Each row comes from the steps of one path. Every step used is in the known rows, and no mark comes twice. Write the path behind each row, first mark first.
Known rows
nifop-zomosub: [-0.57, 2.21, 0.25, 1.72, 0.94, -1.87, -0.89, 1.51, -0.49, -0.76, 2.00, -1.43, 1.09, 0.95, -0.58, -0.35, 1.33, -3.55, 2.99, 1.37, -2.66]
sune-favevu: [-0.84, 4.41, -0.79, 3.29, -0.02, -2.04, -1.90, 1.96, -0.83, 0.04, 2.80, -2.12, -0.42, -0.25, -1.00, 0.24, 1.91, -2.70, 3.70, 1.29, -2.72]
zomosub-gubeg: [-0.04, 3.77, -1.33, 4.49, 0.58, -2.14, -0.99, -0.17, -0.73, 0.51, 2.67, -0.85, -0.13, -0.16, 0.10, -0.66, 0.38, -2.18, 3.95, 1.66, -3.42]
vamipor-sune-favevu-lagan: [-0.67, 3.10, -0.25, 2.98, -0.89, -3.56, -1.72, 1.77, -1.15, -0.69, 2.83, -2.34, -0.98, -1.55, 0.64, 0.04, -1.48, -2.72, 1.25, 0.93, -2.81]
nores-sune: [-1.87, 3.54, -0.45, 1.96, -0.29, -1.80, -2.13, 0.62, -0.21, -1.16, 3.02, -1.03, 0.17, 0.03, -0.39, -0.71, -0.14, -2.19, 2.22, 1.41, -1.81]
nores-sune-vamipor: [-1.82, 2.91, -0.85, 2.38, 0.26, -1.86, -3.17, 0.80, -0.22, -0.83, 3.09, -2.02, 0.46, -0.47, -0.77, -0.14, -0.61, 0.57, 1.21, 1.79, -1.82]
zomosub-nores-sune-favevu: [-2.05, 5.40, -0.29, 0.52, -1.51, -3.19, -2.77, 0.82, -0.39, -0.33, 3.38, -2.49, -0.69, 0.25, -0.73, -0.67, 3.68, -1.35, 0.01, 1.59, -1.50]
nifop-zomosub-nores-sune-favevu-lagan-vuro: [-1.93, 4.21, 0.38, -2.28, -0.83, -5.53, -3.31, 1.72, -3.07, 0.64, 2.86, -2.62, -0.03, -0.80, -1.62, -0.82, 3.75, 0.09, -2.66, 0.96, -2.13]
bezin-sune-vamipor-zomosub-nifop: [-0.57, 0.72, 0.67, -0.64, -0.18, -0.32, -2.33, -0.94, 1.79, 1.65, 2.89, -2.14, 0.35, 0.00, 0.05, -1.39, -0.47, 1.01, 1.65, 1.67, -1.78]
sune-vamipor: [-0.74, 2.54, -1.16, 3.87, 0.26, -1.21, -2.07, 1.07, -0.88, -0.18, 2.66, -2.71, 0.63, -0.09, -0.71, 0.35, -0.47, -1.09, 3.28, 1.64, -2.49]
lagan-vuro: [-0.98, 3.52, -0.99, 3.57, -0.63, -1.80, -1.91, 0.96, -3.21, 1.61, 2.54, -1.56, 0.82, -0.85, -1.28, 0.04, -0.44, -2.31, 4.13, 1.18, -2.13]
favevu-nifop-zomosub-nores: [1.00, 2.75, 0.37, 1.16, -1.30, -2.91, 0.08, 0.95, -1.19, -1.09, 2.22, -2.59, 0.65, 2.39, -0.64, -1.40, 3.32, -1.89, 2.02, 1.34, -1.63]
nores-sune-favevu-lagan: [-1.94, 4.13, -0.31, 0.76, -0.16, -3.56, -2.99, 1.97, -1.04, -1.69, 3.30, -2.04, -1.02, -0.99, -0.71, -0.51, 1.15, -1.18, 0.54, 0.68, -2.78]
vamipor-zomosub-nores-sune-favevu-lagan-vuro: [-1.43, 3.97, 0.34, -1.88, -0.89, -3.66, -3.44, 0.26, -2.41, 2.16, 3.38, -2.85, -0.36, -0.15, -0.69, -1.34, 1.78, 0.67, -0.90, 1.01, -2.48]
vamipor-zomosub-nifop-favevu: [0.52, 3.12, 0.30, 0.05, 0.70, 1.46, -1.15, -1.02, 0.03, 0.78, 2.68, -2.83, 0.65, 1.84, -0.49, -1.90, 0.75, -0.52, 2.26, 1.67, -4.13]
sune-favevu-nifop: [0.61, 4.33, -0.83, 4.08, -0.77, -2.73, -1.24, 2.15, -1.37, -0.58, 2.87, -2.30, -0.72, 0.48, -1.39, -0.24, 1.58, -0.70, 4.34, 1.06, -2.11]
bezin-sune: [-1.19, 2.99, -0.52, 1.92, -0.67, -2.43, -1.08, 0.79, -0.10, 0.35, 2.86, -0.58, 0.45, -0.68, 0.03, -0.76, -1.19, -3.38, 3.45, 1.36, -1.28]
gubeg-sune-vamipor-zomosub-nifop-favevu-lagan: [-0.19, 2.17, 0.39, 1.10, 1.89, -0.64, -1.65, -0.94, -1.73, -1.32, 3.44, -4.09, 0.85, 0.83, -0.89, -0.95, -2.69, 1.80, -1.22, 1.61, -5.25]
gubeg-sune-vamipor-zomosub: [-0.81, 1.69, -0.01, 4.15, 2.18, -1.30, -1.55, -0.20, -0.78, -0.17, 3.14, -2.30, 1.32, 0.92, -0.49, 0.37, -3.73, -0.30, 2.22, 2.14, -3.35]
bezin-sune-favevu: [-1.34, 4.16, -0.63, 1.70, -0.43, -3.40, -2.00, 1.82, -0.02, 0.86, 3.09, -1.01, -0.28, -1.25, -0.67, -0.25, 0.31, -2.24, 2.77, 1.40, -1.48]
vamipor-sune-favevu-lagan-vuro: [-0.95, 3.48, -0.50, 3.00, -1.22, -4.25, -2.50, 1.80, -3.44, 1.42, 2.81, -2.21, -0.53, -2.78, -0.30, 0.29, -2.12, -1.30, 1.08, 0.86, -2.42]

Which path is each row?
[-0.08, 3.20, 0.59, -0.45, -1.29, -3.62, -1.04, 0.62, -0.52, -1.69, 2.68, -1.93, 0.41, 2.12, -0.79, -1.82, 2.88, -0.27, -0.13, 1.45, -0.92] -> favevu-nifop-zomosub-nores-sune
[-0.13, 2.48, 0.11, -0.04, -0.75, -3.63, -2.03, 0.76, -0.53, -1.22, 2.75, -2.92, 0.72, 1.56, -1.10, -1.26, 2.37, 2.39, -1.19, 1.82, -0.88] -> favevu-nifop-zomosub-nores-sune-vamipor
[1.04, 2.80, 0.42, 2.89, -0.29, -4.18, -0.89, 2.29, -0.42, -0.43, 2.27, -1.65, -0.13, 0.02, -0.37, -0.38, -0.34, -0.53, 1.55, 1.55, -1.51] -> vamipor-sune-favevu-nifop-zomosub
[-0.89, 2.88, -0.77, 2.58, -0.75, -2.58, -1.74, 1.27, -4.03, 0.44, 2.62, -2.20, 0.36, -1.20, -0.86, -0.30, -0.74, -2.44, 3.09, 0.42, -2.99] -> favevu-lagan-vuro
[0.05, 4.34, 0.56, 2.64, -0.39, -5.10, -0.08, 1.52, -2.09, -1.98, 3.02, -2.66, 0.19, 1.52, -1.61, -0.20, 2.24, -0.88, -0.02, 1.66, -2.07] -> gubeg-sune-favevu-nifop-zomosub-nores
[0.90, 3.13, -0.29, 5.07, 1.77, -4.65, 0.42, 0.27, -1.75, -1.68, 2.71, -0.34, 0.59, 0.71, -0.79, -0.65, -1.11, -0.18, 1.93, 1.83, -3.30] -> favevu-nifop-zomosub-gubeg-sune
[-1.52, 2.79, -0.81, 5.63, 0.97, -2.34, -1.48, 0.70, -1.83, -1.51, 3.23, -2.35, 1.01, -0.27, -1.03, 1.05, -2.75, -1.13, 1.92, 1.92, -2.86] -> gubeg-sune-vamipor
[1.01, 2.49, -0.70, 5.46, 2.30, -4.80, -0.59, 0.41, -1.76, -1.29, 2.79, -1.34, 0.87, 0.30, -1.23, -0.15, -1.59, 2.49, 0.87, 2.27, -3.26] -> favevu-nifop-zomosub-gubeg-sune-vamipor
[-0.59, 2.85, 0.08, -1.07, 1.34, 0.64, -3.27, -1.16, 0.68, 0.58, 3.20, -3.15, 0.75, 1.08, -0.97, -1.77, -0.14, 3.75, -0.90, 2.18, -3.39] -> nores-sune-vamipor-zomosub-nifop-favevu
[-1.81, 4.48, 0.52, -1.28, -0.31, -4.00, -2.58, 1.38, 0.13, -0.57, 2.84, -2.20, 0.01, 0.75, -1.06, -0.84, 4.60, -1.12, -1.42, 1.72, -1.66] -> nifop-zomosub-nores-sune-favevu
[-1.95, 4.79, -0.55, 1.78, -0.03, -2.79, -2.99, 1.66, -0.10, -0.59, 3.24, -1.45, -0.64, -0.62, -1.01, -0.16, 1.64, -1.13, 1.53, 1.40, -1.96] -> nores-sune-favevu
[-1.20, 3.00, 0.54, -0.78, -0.61, -1.15, -1.86, -1.11, 0.65, 0.53, 3.08, -1.96, 0.34, 2.06, 0.57, -1.90, 1.17, -1.57, 0.98, 1.78, -1.85] -> vamipor-zomosub-nores-sune
[-0.45, 5.36, -0.45, 1.21, -2.27, -3.79, -1.91, 1.08, -0.88, -0.92, 3.44, -2.64, -1.00, 0.89, -1.10, -1.22, 3.36, 0.58, 0.62, 1.40, -0.98] -> zomosub-nores-sune-favevu-nifop
[-0.13, 3.55, -0.18, 3.48, 2.55, -4.02, -1.28, -0.13, -1.37, -0.13, 3.45, -1.45, -0.66, -0.18, 0.07, -0.48, -1.60, -0.57, 1.18, 1.47, -5.26] -> vamipor-zomosub-gubeg-sune-favevu-lagan
[-0.59, 2.56, -0.72, 4.77, 2.98, -4.25, -1.36, 0.17, -1.25, -0.74, 2.77, -1.19, 1.13, -0.32, -0.85, 0.49, -1.45, 0.57, 0.23, 2.47, -3.88] -> nifop-zomosub-gubeg-sune-vamipor
[0.85, 4.04, 0.29, 1.06, -1.09, -4.00, -0.68, 1.95, -1.06, -0.54, 2.49, -3.02, -0.16, 1.79, -1.34, -0.93, 4.80, -0.78, 1.34, 1.39, -1.81] -> sune-favevu-nifop-zomosub-nores
[-0.43, 2.23, 0.27, -2.13, 1.26, -0.15, -3.26, -0.81, -0.16, -0.36, 3.30, -3.79, 0.31, 0.65, -0.52, -2.14, -0.50, 3.57, -2.09, 1.46, -4.25] -> nores-sune-vamipor-zomosub-nifop-favevu-lagan
[1.20, 4.17, -0.43, 5.27, 1.93, -3.87, -0.51, -0.17, -1.10, 0.46, 3.44, -1.00, -0.59, 0.82, -0.64, -0.62, -1.37, 1.53, 2.94, 1.94, -3.84] -> vamipor-zomosub-gubeg-sune-favevu-nifop
[1.06, 2.14, 0.22, 2.33, 0.21, -2.51, -0.11, 1.79, -1.06, -1.28, 2.09, -1.58, 0.71, 1.68, -0.95, -0.94, 1.25, -1.65, 3.59, 1.10, -2.08] -> favevu-nifop-zomosub
[-0.72, 3.47, -1.52, 6.55, 1.80, -3.26, -1.47, -0.37, -1.73, -0.61, 3.29, -1.53, 0.50, -0.91, -0.52, 0.57, -2.67, 0.42, 1.60, 2.36, -3.69] -> zomosub-gubeg-sune-vamipor
[-0.79, 2.26, 0.24, 2.88, 0.68, -1.69, -1.20, -1.02, -0.95, 0.00, 3.30, -3.33, 1.25, 1.66, -0.13, -0.17, -1.52, -0.66, 0.61, 2.33, -2.90] -> gubeg-sune-vamipor-zomosub-nores
[-0.16, 4.72, -0.49, 5.74, -0.07, -3.77, -0.54, 1.81, -2.35, -2.08, 3.41, -1.90, -0.33, 0.05, -1.66, 0.43, -0.76, -0.83, 2.92, 1.38, -2.42] -> gubeg-sune-favevu-nifop
[-0.08, 1.92, -0.07, 1.13, -0.03, -0.58, -1.85, -0.65, -0.01, 1.49, 2.74, -3.65, 0.87, 1.95, 0.17, -0.84, 0.90, -0.59, 2.01, 2.02, -2.61] -> sune-vamipor-zomosub-nores
[-0.73, 3.82, -0.42, 3.88, -0.77, -2.72, -1.69, 1.48, -0.34, 0.25, 2.77, -1.79, -0.50, -1.15, 0.29, 0.33, -1.05, -2.62, 2.29, 1.63, -1.99] -> vamipor-sune-favevu
[-1.82, 3.49, -0.69, 1.06, -1.23, -2.32, -2.89, -0.04, -0.40, -0.49, 3.23, -3.05, 0.32, 0.32, -0.49, -0.60, 1.45, 0.24, -0.37, 1.97, -1.34] -> zomosub-nores-sune-vamipor
